What can hang from each mark
zepa: godi nupe rapug
buke: fofo godi rapug zepa
fofo: nupe rapug
godi: buke nupe rapug zepa
nupe: buke rapug zepa
rapug: buke

Known rows, with every way that one mark hangs from another
{godi {buke fofo} rapug {zepa nupe}}: [ 32.1  56.7  -9.5 -30.6   0.2  25.9  -0.7   1.2  11.3 -26.3  79.2  -9.8
 -31.3  23.1  40.0  10.7  20.9  15.9  19.4   0.2  31.7 -24.9 -33.0  -3.7
  14.6]
{buke fofo}: [  8.4  33.6  -8.3   4.7  -0.7   5.9   1.0  17.9  28.5   0.0  29.6 -13.8
  -9.6   3.4  -3.8   5.5  27.4  11.4   8.6  19.5  30.2 -15.0  -3.0  -2.9
   4.8]
{zepa godi nupe}: [ -7.3  44.3  -5.6  -8.2 -13.1  10.3  14.7  23.0  15.0  -4.8  29.6 -15.1
 -26.2   7.6  24.6  11.1  27.7 -12.1  -2.0  25.5  -0.1 -15.4   9.0  -7.5
  -7.5]
{godi {buke fofo {zepa nupe}} rapug}: [  8.5  53.9  -3.4 -23.0   5.4  30.9  21.9   2.5  17.1 -12.7  55.3  -3.0
 -34.7  20.4  19.8  11.3  26.2   9.2  27.8  24.7  31.7 -33.4 -24.8  -3.2
  13.3]
{fofo rapug}: [ -1.3  35.0  -5.7  -5.8  -3.0   1.3   2.6  18.6  12.1   2.9  25.5  -0.7
 -16.6   7.4   9.0   1.2   3.9  -3.2  14.1  12.0   6.9  -1.9  -1.4   2.0
   4.6]
{fofo nupe}: [-11.2  18.8  -5.3   0.8  -1.4   6.9   4.5  21.7  20.8  -8.1  21.7   6.1
 -18.0   3.8 -21.6  11.7  21.1   3.3  -6.5  14.5  16.0 -28.7   4.8  -2.1
 -18.7]
{nupe rapug zepa}: [ 26.0  62.3   7.6  12.6   4.9  16.3   8.6  44.2  -3.4 -20.5  -1.9  14.8
 -25.8  -5.3   5.5  -1.9  28.1  17.8  11.0   9.6  31.0 -18.4  14.2  -4.8
  -4.9]
{fofo {nupe {zepa godi}} rapug}: [ 16.6  51.2   9.1  -1.9  -5.5  19.5  13.6  32.2   3.3  -3.1  12.9   6.7
 -28.7   4.4   7.3   9.6  20.9   2.0  14.7  23.7   1.2 -11.9   3.3  -4.3
 -10.5]
{nupe buke}: [-10.8  23.7 -10.8 -10.9  -3.2 -14.7   3.3  27.5  14.6  -4.1  11.1  -5.8
 -12.6  11.3  17.7   4.6  13.4 -12.5  -9.2   8.1   2.2 -22.1   9.0  -0.7
  -5.0]
{godi nupe rapug zepa}: [ 13.6  31.6 -15.4 -30.8  -8.9  12.5  -3.0  16.2  -8.7 -36.0  32.4  10.2
 -17.0  13.4  32.1   3.5  18.6   3.8  14.3 -18.9  31.8 -13.1 -24.6  -1.7
   3.2]
{buke rapug zepa}: [  7.3  33.8   3.7   2.7  -1.1  18.6   6.3  20.4  -0.2  -3.6  19.1   9.7
 -23.1   1.9  15.5   5.7   3.2  -1.0  23.8  20.2  11.0 -16.6   2.4  -1.7
  11.8]
{zepa godi {nupe {buke fofo}} rapug}: [-22.5  27.7 -12.2  -6.1  -8.9  -5.6   0.3  12.7  39.2   1.2  46.7 -20.5
 -19.2  20.0  49.6  15.1  26.1  15.9  -0.4  35.4  -7.2 -19.9   9.9   0.9
  -3.0]
{rapug {buke fofo}}: [ -3.0  31.8  -6.0   7.3  -3.5   9.6  -2.3   8.7  30.2  13.7  28.9  -2.6
 -12.7  13.5 -29.3   4.2  15.9  12.2  -2.5  17.8  36.6 -25.8   1.6  -3.3
  10.3]
{godi {buke fofo} nupe {zepa rapug}}: [ 40.1  33.8 -15.0 -15.4  -4.7  22.1 -10.0 -11.2  22.1 -21.4  55.0   0.0
 -19.5  19.7  31.3   7.4  20.9  28.6  16.6 -24.6  56.4 -29.7 -13.9  -0.8
  10.3]
{fofo nupe rapug}: [-17.9  25.2  -4.3  -4.1  -0.8   3.0   3.7  17.2  18.4  -0.4  24.9   9.9
 -20.4   8.1 -12.3   9.3   9.6   7.2   8.4  17.9   7.5 -15.5  -1.1   1.3
 -12.1]
{zepa {godi {buke fofo} nupe} rapug}: [ 24.3  35.4  -9.5  -8.5 -10.9  16.0  -4.9   0.0  30.3  -6.7  31.7 -13.8
 -20.2  15.0  28.1   6.1  28.4   7.6  10.4  -2.0  44.8 -21.9   0.1  -6.0
   8.0]
{nupe rapug {zepa godi}}: [ 39.7  71.4  10.6  12.3  -2.2  19.4  13.7  48.6  -2.9 -20.3  -0.5   2.3
 -27.7  -2.8  28.2  -1.2  35.8   2.5  12.7  16.6  15.2 -15.3  17.1  -9.1
   0.0]
{godi buke}: [ 27.3  41.4  -3.5 -10.3  -0.4  12.6   2.5  15.4  11.7  -2.6  27.9 -10.8
 -23.0  10.8   1.4   2.2  11.0 -15.9  -1.0  -6.5  26.5 -26.7   2.5  -5.9
   4.6]
{buke godi {zepa rapug}}: [ -5.3  25.9  -2.2  13.0   4.1  28.1  30.4   3.8  29.7  -4.8  14.7   2.3
  -6.6  15.1  -9.6   5.3  19.2  10.9  26.3  24.7  -4.1 -23.9   4.3   3.7
   9.4]
{nupe {rapug buke} zepa}: [ 20.7  61.1  10.0  14.3   1.2  19.8   7.2  35.3  -0.1  -7.3  -4.9  24.3
 -29.1   5.2 -17.3  -3.4  18.4  16.2   3.5   7.6  37.4 -32.1  17.9  -5.9
  -1.1]
{fofo {nupe buke} rapug}: [-26.4  16.3  -9.3 -13.6   0.2 -16.8   1.3  19.8  18.5  -1.4  19.4   6.6
 -20.7  15.3   5.9  10.9   6.8  -5.0  -2.4  18.1  -9.0 -23.2   1.7   3.3
 -15.1]
{buke {godi rapug} {zepa nupe}}: [-18.3  42.1  -6.1 -10.3   0.8  32.5  41.7  13.5  13.2 -19.0  24.2  -1.7
 -21.7  19.3   2.2   8.7  29.8   1.0  29.8  34.4  -1.3 -24.4 -16.2  -0.3
   5.1]
{godi {nupe {buke fofo} {zepa rapug}}}: [ -6.5  25.7  -9.2  -4.0  -4.1  -0.9  -3.7  17.0  20.3  -9.7   6.6  10.9
 -14.6   9.5  27.8   7.1  29.6  35.1  10.4   4.2  41.9 -20.9   5.1   4.1
  -8.0]
{buke godi}: [  5.5  34.0  -5.2   8.5  -0.2  12.6  21.0  19.2  22.0  -8.3   9.3 -15.9
  -5.4   9.5 -15.2   1.7  25.8  -7.1   7.3  14.5   8.0 -16.4   3.0  -2.1
   3.2]

Rows
[  0.6  28.8  -5.5   9.1   4.4  22.9  10.8   2.2  35.7   0.0  40.3   4.2
 -11.8  10.2   2.3   9.3  19.1  28.6  23.4  29.1  20.8 -20.8  -2.0   3.5
  10.7]
{buke fofo {zepa rapug}}
[  1.0  38.3  -2.3 -12.1 -10.7  10.7  -0.3  23.5   7.5   3.0  27.6  -3.9
 -18.2  20.1   2.9   1.8   6.2 -18.2  -1.5  15.3   0.5 -17.8  -3.7  -6.9
  14.1]
{zepa {godi {rapug buke}}}
[ 13.9  47.0  -4.8  -0.8  -1.5  25.5  18.2  21.0  10.9 -25.7  -3.7  -2.6
 -10.4   8.0  -2.3   1.3  45.4  26.7  31.9  11.3  51.0 -11.4 -22.3  -1.6
   6.8]
{buke fofo {godi {nupe zepa} rapug}}
[ -5.1  40.5  -6.3  -1.0  -1.3  21.3  24.0  14.6   7.9 -11.4 -20.1  30.4
 -30.5  12.9 -12.0   1.8  27.0   7.7  13.0   5.7  53.0 -43.8  10.9  -5.9
  -2.0]
{godi {nupe {rapug {buke zepa}}}}
[ -5.5  40.6   8.2   0.7  -3.0  19.5   6.2  18.7   7.1   6.2   8.9  29.2
 -30.0  12.8 -39.6   7.6   1.5  18.3   6.0  15.2  21.5 -29.5   3.5   0.0
 -11.3]
{fofo {nupe zepa} {rapug buke}}
[ 50.6  50.0  -8.5 -25.0   4.8  23.1  -5.5   7.3   8.0 -21.8  72.4 -11.8
 -21.1  20.9  34.1   4.2  16.4   4.4  20.8 -11.1  32.2 -19.1 -34.4  -4.6
  25.5]
{godi {buke fofo} rapug zepa}
[ 10.8  55.0  -2.7 -29.4  -8.5  18.0   8.1  19.4   7.1 -13.6  49.7 -15.9
 -36.4  18.7  38.1   7.6  18.5 -21.5   4.3  12.6   6.4 -19.6  -9.4  -8.8
   5.3]
{zepa {godi buke rapug} nupe}
[ 12.1  35.0  -0.9  20.3  -3.0  12.3  -0.3  14.7  24.9  -2.4  23.8 -21.9
  -5.2   5.0   2.9   2.6  18.9  17.1  22.0  24.9  21.9  -6.3  -4.4  -0.3
  19.3]
{buke fofo godi rapug}
[ 11.8  22.1 -10.7  12.4   3.2  26.7   4.9  -4.6  41.9 -17.3  52.5  -3.8
  -3.8  19.3  -7.3  13.4  30.0  45.1  16.5  15.2  12.3 -27.2 -12.7   2.8
   2.8]
{buke {fofo nupe} {godi {zepa rapug}}}
[ 12.6  43.9  -2.0 -14.3  -2.0  23.6  22.4  26.1   0.5  -9.8  28.9  -2.8
 -20.7  12.5  27.3   6.0  23.5 -19.8  22.3  27.5 -11.1 -14.5 -11.2  -5.7
  15.6]
{buke {zepa {godi rapug}}}
[  8.1  61.7   0.8  -0.1  -1.5  27.1  34.7  28.2  10.2 -20.0  15.5   3.2
 -37.6   6.5  34.7   9.1  40.1  -2.3  19.9  37.5   6.7 -29.5  14.4  -9.3
  -2.4]
{buke {zepa godi {nupe rapug}}}
[-10.2  25.7   6.5  10.5  -3.7  21.8  -5.2  14.3  19.7   2.4  16.3  34.9
 -22.6  12.5 -40.1  10.7   3.4  32.0  -5.7  12.9  21.5 -39.9  14.0   1.4
 -17.5]
{fofo {nupe {zepa {rapug buke}}}}
[-18.6  26.1   0.4  -4.6   0.5  24.1  22.8   2.7  19.5  12.2  19.5  27.7
 -27.6  20.6 -37.5  12.4   1.1   7.6  14.5  27.4   9.5 -38.0  -1.2   0.6
  -4.1]
{fofo nupe {rapug {buke zepa}}}
[ 10.6  48.6   4.7 -12.1  -3.4  27.0  12.8   7.0   3.3  -7.0  40.4   5.8
 -42.7  11.3  25.9   9.8   2.9  -2.4  23.2  15.0  19.7 -33.3   0.4  -3.8
   5.0]
{godi {buke rapug {zepa nupe}}}
[  9.0  44.7  -5.8  14.4  16.1  12.4  36.2  20.6  30.3 -16.3  -2.7 -11.7
 -13.1  17.5  12.8   3.3  47.4  16.7  26.1  35.9  14.2 -34.0   3.5  -1.4
  11.6]
{nupe {buke fofo godi zepa} rapug}
[ 51.5  68.5   8.8 -17.3  -3.0  27.1   8.1  33.9 -11.8 -16.8  31.2  -5.6
 -30.9  11.0  31.1   1.4  18.9 -17.1  14.7   2.7  10.9 -15.5 -10.0 -10.2
  11.5]
{nupe {zepa {godi buke rapug}}}
[-12.5  20.1   1.1  10.2   2.7   9.7  15.6  22.0  25.0 -13.6   0.6   9.5
 -11.4  16.8  -7.3   9.9  23.0  25.0   2.0  19.7  -5.8 -34.9  13.6   4.9
 -19.1]
{fofo {nupe {buke godi} {zepa rapug}}}
[-29.7  29.7  -5.7  -3.6  -2.8  22.9  20.7   5.0  24.1  -5.9  36.1  16.0
 -25.6  12.9  11.5  13.7  13.1  19.4  15.7  30.1   2.4 -27.8   7.5   3.2
  -7.5]
{buke {zepa nupe rapug}}
[ 23.4  50.0  -8.4 -10.7  -1.2   8.5   5.3  20.3   7.2 -26.2   0.6   7.2
 -30.8   6.0  14.2  -3.2  28.8   1.1   6.0 -17.7  62.1 -31.8   9.2  -8.0
  -4.7]
{godi buke {nupe rapug}}
[ 10.5  46.9   5.4   5.5   2.9  19.1   4.9  20.5  17.1  -1.9  27.9  10.3
 -22.0   2.5 -13.3  10.1  23.9  35.5  21.4  28.5  31.1 -14.3  -8.5   2.0
  -9.0]
{buke {fofo {nupe zepa} rapug}}
[ 16.0  36.7   9.4  -1.8  -8.1  -0.6  -4.1  42.5  -6.9 -11.4   8.2   4.8
 -28.9   4.6  35.0  11.7  14.0   2.4   0.6  22.7 -10.3 -22.6  14.6  -5.1
 -11.2]
{fofo {nupe {buke rapug} {zepa godi}}}
[ -2.9  28.7   0.7  -4.8   0.0   0.4  10.4  35.3   7.3 -12.1  -0.1  13.3
 -23.0   6.2  -4.8  11.8  23.6   6.3  -5.9  15.7   9.4 -37.4   9.4  -2.0
 -24.5]
{fofo {nupe buke zepa}}
[ 57.7  45.1   0.8 -15.1  -4.6  19.0 -15.8  11.4 -11.3 -17.0  55.2  -2.9
 -26.9  12.2  40.4   2.8  -6.6  -2.4  14.6 -20.8  21.5 -19.5  -9.3  -4.4
  18.7]
{godi {buke rapug} zepa}
[  6.0  47.9   1.2   7.9   4.9  22.1  21.1  19.7  12.6  -3.8   4.8  22.6
 -29.1  13.6 -17.7   0.3  16.8   5.6  11.2  19.0  26.0 -42.4  12.8  -4.4
   5.4]
{nupe {rapug {buke zepa}}}
[ -4.8  37.8  -0.5  -3.5  -0.2  19.2  20.3   4.5  15.1  15.7  16.4  17.8
 -24.0  21.1 -14.8   3.5  -4.6  -4.1  23.4  20.1  11.0 -24.4  -0.9   1.4
  14.6]
{fofo {rapug {buke zepa}}}
[ 30.5  56.6   6.4  -9.2  -6.2  20.7   9.4  42.0  -9.5 -15.6  20.6  -0.5
 -20.3   4.9  27.1   1.4  23.4 -10.6  15.5  15.9   1.8  -4.1  -7.0  -7.0
   6.3]
{nupe {zepa {godi rapug}}}
[ 52.8  43.7  -9.0 -17.7  -7.7  19.5 -16.7   0.5   1.1 -22.6  40.8  -5.1
 -26.2  11.7  42.9   6.4  14.6  18.4  21.0 -21.9  61.7 -22.4 -17.6  -5.1
  18.1]
{godi {buke fofo rapug} nupe zepa}
[ 35.1  51.5  -1.7 -21.3  -7.9  21.9  -9.9   7.8  -4.9 -21.7  62.6  -3.0
 -38.6  14.7  49.0   9.2  -2.0   5.4  13.7  -9.0  21.6 -25.4  -7.3  -4.0
   9.6]
{godi {buke rapug} {zepa nupe}}
[ 50.4  55.2  16.8  -1.9  -7.6  27.0  -4.4  30.5  -8.3 -11.1  24.8   3.1
 -37.3   3.4  20.2   9.6  12.7  -2.9  10.8   7.8  17.7 -29.1   7.4  -9.7
  -1.9]
{fofo {nupe {zepa {godi {buke rapug}}}}}
[  0.6  28.7  -0.6   1.8   2.2   9.0  21.4  18.9   8.0  -9.2  -0.6  -6.4
 -13.7  16.2  23.2   5.2  12.3  -4.8  22.8  25.1 -12.4 -24.6   4.9   1.6
  12.0]
{nupe {buke godi rapug zepa}}
[-11.2  18.8  -9.5   1.2   6.7   4.2   9.7   6.2  35.4   2.3  30.7   1.9
 -10.8  18.2  23.6  10.3  17.5  21.9  16.6  28.8   3.0 -25.9   2.1   5.1
   9.1]
{nupe {buke fofo {zepa rapug}}}
[ 31.4  43.8   1.5   0.7  -0.3  10.9 -18.0  10.7  16.5  -1.6  44.7 -15.2
 -23.2   6.0  20.3   3.4   6.4  10.4  15.3   5.7  38.1 -16.8  -4.7  -4.0
  18.8]
{godi {buke fofo rapug}}
[ 16.0  51.1  -0.3   5.7   5.5   5.0  21.4  21.6  21.7  -0.2   1.7 -16.5
 -10.5  15.5  15.2   1.5  27.7  19.2  27.1  26.8   6.8  -7.4  -6.5   3.9
   9.1]
{nupe {buke {fofo rapug} godi} zepa}
[ 27.8  68.5  -0.2  -7.3  -5.5  17.3  13.8  25.0  12.1 -19.3  29.7 -11.2
 -42.3  11.6  39.8   4.3  32.1  -8.0   2.7  11.6  21.4 -30.7  14.3 -12.5
  -2.8]
{zepa {godi buke} {nupe rapug}}
[ 10.8  38.5   6.5  -1.4  -3.8  -4.3  -9.4  39.3  -8.9  -6.0   6.8   8.2
 -23.0   1.9  36.7   2.6   1.8   4.1   6.2   8.7   5.3 -16.0   9.8   0.7
   1.4]
{nupe {buke rapug} zepa}
[ 10.8  27.2  -7.4 -14.5  -2.2  27.8  13.9  -5.4  16.5 -10.7  12.6  18.1
 -26.9  16.0  13.6   5.1  12.8   6.4  18.4  -7.9  40.2 -37.3   3.0  -1.1
   1.0]
{godi {buke {zepa rapug}} nupe}
